Known rows, with every step that occurs:
h-j-r-v-w: [ 0.584  0.218  0.113 -0.055 -0.808 -0.561 -0.551 -0.131 -0.865  1.163
 -0.448  0.623 -0.393  0.123 -0.391 -0.238 -1.018 -1.028 -0.873 -0.037]
r-v: [ 0.082  0.618  0.165 -1.016 -0.850  0.540  0.032 -0.186 -0.282  0.423
 -0.033 -1.479 -1.020 -0.784 -0.285  1.553 -0.563  0.050 -0.293 -0.487]
j-w: [-0.212  0.336  0.072 -0.880  0.018  0.831  0.540 -0.151 -0.008 -0.270
 -0.507 -0.195 -0.116  0.298  0.874  0.580  0.282  0.153 -0.791 -0.433]
v-w-p-r: [ 0.701  0.724 -0.174  0.409  0.647 -0.336 -0.243 -0.291 -0.251 -0.440
 -0.301 -1.766  0.940 -0.001 -0.003 -0.156  0.073  0.211  0.858  0.828]
p-w-j-h: [-0.894 -0.652 -0.077  0.381  0.662 -0.101  0.664  0.106  0.507 -0.822
  0.055  1.597 -0.085 -0.164  0.064 -1.362  0.618  0.124 -0.001 -0.311]
h-j-w-p-r-v: [ 0.033  0.245 -0.313  0.085 -0.316 -0.369  1.084 -0.088 -0.456  0.338
 -0.878 -6.182  0.658  1.020 -0.656  0.458 -0.198 -0.275 -0.269  1.066]
r-j-w-p: [ 0.208  0.072 -0.453 -0.154  0.307  0.329  1.009  0.332  1.310 -0.243
 -1.167 -2.022  0.674  1.251  1.357 -0.024  0.614 -0.262 -0.319 -0.042]
w-p-r-v: [ 0.113  0.569 -0.107 -0.209 -0.679 -0.270  0.221 -0.255 -0.102  0.025
  0.030 -5.719 -0.288 -0.410 -1.102  0.940 -0.567  0.160  0.896  0.789]
j-r-p-w: [-0.144 -1.074  0.281  0.001 -0.379 -0.121 -0.403  0.349 -0.053  0.322
  0.943  3.601 -0.582  0.230  0.462 -0.178 -0.542  0.226 -0.192 -1.096]
p-r-v-w-j-h-k: [-0.249  0.261 -0.148  0.651 -0.530 -0.814 -1.531 -0.211 -0.364  0.429
  1.246 -0.149  0.406 -0.382 -1.553 -1.638 -0.213 -0.902  0.800  1.530]
v-w-j-h: [ 0.125  0.258 -0.003  0.805  0.612 -0.068 -0.084 -0.192  0.488 -0.676
  0.021  2.837  0.492 -0.084 -0.054 -2.115  0.584 -0.393  0.024  0.092]
v-w: [ 0.659  0.748  0.101 -0.338  0.514  0.528 -0.414 -0.193 -0.289 -0.036
 -0.342  2.393  0.156 -0.375  0.807  0.502  0.005  0.142 -0.383 -0.384]
p-w: [-0.362 -0.189  0.025 -0.741  0.519  0.520  0.408  0.148 -0.385 -0.242
 -0.266  1.222 -0.413 -0.474  0.876  1.227  0.087  0.606 -0.452 -0.770]
r-v-w: [ 0.849  0.985 -0.001 -0.556 -0.263  0.555 -0.398 -0.093 -0.549  0.425
 -0.004  1.797 -0.311 -0.593  0.086  0.586 -0.664 -0.197 -0.472 -0.424]
r-p-w-j-h: [-0.353 -1.077  0.030  1.123  0.621 -0.015  0.312  0.418  0.737 -0.526
  0.988  3.988  0.309  0.375  0.078 -1.415  0.496  0.342  0.083 -0.652]
w-p: [ 0.104  0.462 -0.181 -0.464  0.161 -0.038  0.922 -0.104  0.444 -0.628
 -0.858 -2.082 -0.450 -0.355  0.381  0.352  0.383  0.533  0.462 -0.159]
r-p-w-j: [ 0.152 -0.806 -0.069  0.679  0.987  0.366  0.316  0.483  0.149 -0.318
  0.482  3.475  0.429  0.156  0.341  0.334  0.607  0.951  0.190 -0.400]
r-v-w-j: [ 0.912  0.859 -0.184  0.182  0.290  0.315 -0.101 -0.072 -0.393  0.120
 -0.155  1.635  0.117 -0.593 -0.542 -0.293 -0.008 -0.132  0.037  0.345]

Rows:
[ 0.175 -0.624  0.084 -0.021  0.510  0.563  0.025  0.430  0.037  0.090
  0.605  3.698 -0.018  0.100  0.975  1.242 -0.032  0.837 -0.325 -1.144] -> r-p-w
[-0.239  0.023  0.028 -0.440  0.350  0.425  0.898 -0.040 -0.284  0.237
 -1.259 -1.356  0.359  0.930  0.834  1.112  0.437  0.017 -1.370 -0.183] -> h-j-w
[-0.326 -0.136  0.170 -0.126  0.012  0.547 -0.556 -0.054  0.522  0.476
 -0.155 -3.944  1.270  1.282  0.588  1.555  0.047 -0.454 -0.303  0.575] -> p-r-j-w
[-0.119  0.313  0.005  0.021  0.050 -0.312  0.237 -0.343  0.057 -0.474
 -0.358 -5.208  0.277 -0.164 -0.411  0.834  0.148  0.456  0.950  0.820] -> w-p-r
[ 0.098 -0.716  0.350  0.664 -0.436 -0.379 -0.432 -0.002  0.450  0.041
  0.662  1.072 -0.255  0.257 -0.676 -0.799  0.110  0.011  0.476  0.010] -> w-j-r-p
[ 0.057 -0.035 -0.085  0.283  0.117 -0.298 -0.201 -0.041  1.014  0.077
 -0.417 -5.721  0.977  0.662  0.108  1.346  0.172 -0.111  0.806  0.879] -> w-p-r-j
[-0.710 -0.765  0.052  0.032  0.133 -0.445  0.207  0.098 -0.188 -0.395
 -0.142  0.698 -0.494 -0.258 -0.202 -1.079  0.162  0.040  0.295  0.108] -> p-w-j-r
[ 0.347  0.543 -0.091  0.618 -0.161 -0.022 -0.097 -0.111  0.294 -0.149
  0.329  2.012 -0.005 -0.378 -0.815 -2.027 -0.113 -0.676 -0.017  0.101] -> r-v-w-j-h
[ 1.119  1.101 -0.431 -0.162 -0.050  0.009  0.416  0.013 -0.140 -0.125
 -0.527  0.683 -0.256 -0.449  0.061 -0.495 -0.385 -0.088  0.142 -0.052] -> r-v-w-p
[-0.352 -0.307 -0.134 -0.070  1.045  0.269  0.638  0.185 -0.170 -0.580
 -0.401  0.728  0.071 -0.380  0.281  0.348  0.723  0.697  0.110  0.033] -> p-w-j
[-0.503 -0.252  0.285 -0.035 -0.396 -0.433 -0.112 -0.271  0.139 -0.251
 -0.288 -1.201 -0.598 -0.330 -0.701 -0.845  0.235 -0.184  0.460  0.447] -> w-j-r
[-0.092 -1.390  0.232  0.432 -0.063 -0.558 -0.063  0.414 -0.377  0.772
  0.203  2.494 -0.071  0.876  0.467  0.403 -0.379  0.030 -0.790 -0.760] -> h-j-r-p-w
[-1.129 -0.130  0.116 -0.751 -0.746 -0.336 -0.631 -0.149  0.221  0.119
  0.471  0.516 -0.916 -0.491  0.117 -0.345  0.145 -0.321 -0.045 -0.311] -> j-h-k
[ 0.579  0.576  0.200 -0.497 -1.116 -0.168 -0.936 -0.189 -0.667  0.668
  0.245  1.648 -0.892 -0.451 -0.398 -0.774 -1.153 -0.835 -0.273 -0.318] -> j-r-v-w
[-0.139  0.475  0.332 -0.654 -0.865  0.218 -0.676 -0.411 -0.501  0.572
  0.472 -4.696 -0.299 -0.577 -1.113  2.056 -0.816 -0.003  0.280  0.504] -> p-r-v
[-0.819 -1.267 -0.242  0.803  0.273 -0.482 -0.322  0.570  0.476 -0.122
  1.383  4.955  0.029  0.171  0.158 -1.324  0.661  0.177  0.342 -0.208] -> r-p-w-j-h-k
